Every row comes from one small tree of marks. Brackets hold a mark, then the marks that hang from it, in alphabetical order. Every link used is in the known rows. Which tree was each row made from?
Known rows:
[T R [V [S P]]]: -1.34  2.83  -1.99  -0.33  0.50  -0.25  2.79  -0.07  -3.53  3.20  0.43  -2.12  2.85  2.69  -1.92  1.26  -5.27
[T V]: -0.81  1.27  -2.51  -1.57  0.13  0.01  2.52  -1.38  -2.17  3.68  1.21  -1.57  0.59  2.15  -1.96  0.29  -0.91
[R [S [P T]] [U V]]: 0.10  0.22  0.47  -1.20  -1.43  0.18  0.21  -1.10  0.13  1.13  0.27  -0.76  -0.26  4.65  -1.86  3.00  -3.72
[R [S [P T]]]: 0.25  0.82  -0.50  -0.93  -2.00  0.61  0.22  -0.74  -1.16  1.70  0.76  -0.90  -0.89  3.27  -2.17  2.02  -1.87
[P U]: -0.73  0.43  -0.62  -1.22  -1.36  1.27  2.08  0.51  -0.62  2.67  -0.08  -1.89  -1.62  2.50  -2.11  -0.65  -1.65
[T [R U]]: 0.10  0.62  -1.90  -1.76  0.78  -0.06  2.91  -0.78  -1.28  5.35  0.26  -3.00  0.50  2.07  -1.01  0.76  -2.74
[T [R S] V]: -0.83  2.96  -2.10  -1.25  1.24  -1.11  4.16  -1.01  -1.98  5.70  0.00  -3.40  0.99  1.29  -2.08  0.41  -2.86
[V S W]: -2.00  0.12  -0.96  -0.47  0.67  1.02  -0.42  0.13  -1.04  3.05  2.75  -1.61  -0.18  1.26  -4.09  0.89  -0.05
[V [S [P [T R] U]] W]: -0.47  0.47  -0.05  0.50  -1.85  -0.11  0.16  2.70  -1.43  2.59  -0.85  -1.70  0.30  3.21  -3.06  1.98  -4.28
[S [P T [U [V W]]]]: -0.33  -0.68  0.18  -0.52  -1.99  1.05  -0.29  2.18  0.88  0.07  -0.69  -1.03  -0.01  4.29  -3.13  1.29  -2.64
[T [R S U] [V W]]: -0.74  2.26  -1.54  -1.53  1.55  -2.29  2.00  -0.55  -0.92  6.36  -0.06  -3.14  1.22  1.00  -3.00  1.60  -2.70
[P S [T R V] U]: 0.44  0.42  -0.84  -0.47  -2.41  -2.21  3.76  0.84  -0.29  4.87  -2.61  -2.52  0.19  4.38  -1.87  -0.69  -4.68
[S [P [T R V] U]]: 0.62  1.76  -1.63  -0.73  -2.23  -1.20  2.73  1.28  -2.49  3.27  -2.46  -1.46  1.10  4.17  -0.89  1.10  -4.65
[P S [T R] [U V]]: 0.13  -0.99  0.28  -0.02  -1.61  -0.24  3.92  1.50  2.13  3.23  -2.22  -3.57  -0.21  5.07  -1.99  -0.79  -5.21
[P S T [U [V W]]]: -0.62  -1.99  0.78  -0.08  -2.17  -0.04  0.63  1.75  3.08  1.69  -0.74  -2.03  -0.98  4.37  -4.12  -0.49  -2.59
[V W]: -0.85  -0.11  -1.66  -1.24  0.70  1.07  0.41  -0.10  -0.40  3.15  1.94  -2.27  -0.26  0.85  -3.24  0.28  0.93
[N [V S]]: -0.74  -1.15  -0.94  -1.00  -0.71  1.14  1.17  -1.10  -3.02  2.15  2.46  -2.14  0.86  2.59  -1.85  0.92  -2.39
[R S U]: -0.56  1.02  -0.36  -1.90  -0.24  0.00  1.00  -1.80  -0.48  3.89  1.28  -1.97  -1.44  1.94  -2.23  1.17  -1.77

Which tree is each row?
-0.15  -1.32  0.49  0.18  -1.00  -0.66  2.37  2.37  2.79  3.40  -2.00  -3.57  0.13  4.07  -3.44  -0.62  -4.01 -> [P S [T R] [U [V W]]]
0.35  1.26  -1.54  -1.31  0.16  -3.06  0.98  -0.59  -1.15  6.52  -0.50  -2.10  0.59  2.11  -2.69  3.06  -1.83 -> [P [T [R S U] [V W]]]
-1.50  0.65  0.19  -0.78  -0.27  1.39  0.30  -0.63  -0.80  0.37  1.71  -0.90  1.27  4.36  -2.25  2.01  -5.20 -> [R [U [V [S P]]]]
-2.13  2.25  -0.24  -0.32  -1.64  -0.24  -0.33  1.73  -1.84  1.10  0.39  -0.64  0.98  2.77  -4.25  0.55  -4.04 -> [T [V [S [P U]] W]]
-0.44  2.54  -0.96  -1.10  0.26  0.74  2.99  -0.14  -1.49  3.32  0.04  -3.46  0.92  1.82  -1.93  0.77  -4.23 -> [T [R [S P]]]
-0.14  -0.48  -1.62  -0.72  -2.04  -1.38  1.72  -1.28  -0.35  3.55  0.23  -1.07  0.00  4.33  -2.23  -0.08  -1.93 -> [P S [T V]]
0.53  1.62  -1.63  -1.44  -0.43  -2.64  2.34  -1.52  -1.99  6.37  -0.84  -1.91  0.15  3.06  -1.25  2.62  -3.05 -> [P [T [R S U] V]]
-1.78  0.88  -0.69  -0.26  -0.30  1.43  -1.12  0.72  -1.37  1.04  2.49  -1.17  0.98  1.93  -3.90  1.22  -2.12 -> [V [S P] W]
0.22  0.40  -2.94  -0.83  0.44  -1.75  1.85  0.30  -1.73  5.65  -0.23  -2.33  1.57  1.82  -2.33  1.85  -0.36 -> [P [T R [V W]]]
0.66  -0.67  -1.29  -0.46  -1.14  -0.63  2.99  -0.15  0.05  4.82  -0.28  -3.29  -0.13  3.55  -1.59  -0.07  -2.92 -> [P S [T R]]
-0.35  1.75  -0.07  -1.91  -1.12  0.49  0.25  -1.32  -0.93  2.07  0.85  -1.56  -0.32  2.77  -2.05  1.57  -3.84 -> [R [S P] U]
0.91  0.17  -1.95  -0.77  -1.06  0.50  2.23  0.20  -2.01  3.14  -0.32  -2.38  0.85  3.40  -0.72  1.71  -2.86 -> [S [P [T R]]]
0.05  0.02  -0.83  -0.24  -0.74  -0.83  -0.88  0.74  -1.81  3.51  0.50  -1.24  1.16  3.21  -2.33  3.49  -3.66 -> [V [S [P [T [R U]]]] W]
-1.03  -1.32  -0.82  -0.68  0.12  0.88  -0.38  -0.24  -2.36  2.22  2.75  -2.53  1.20  1.47  -3.36  1.21  -1.21 -> [N [V S W]]
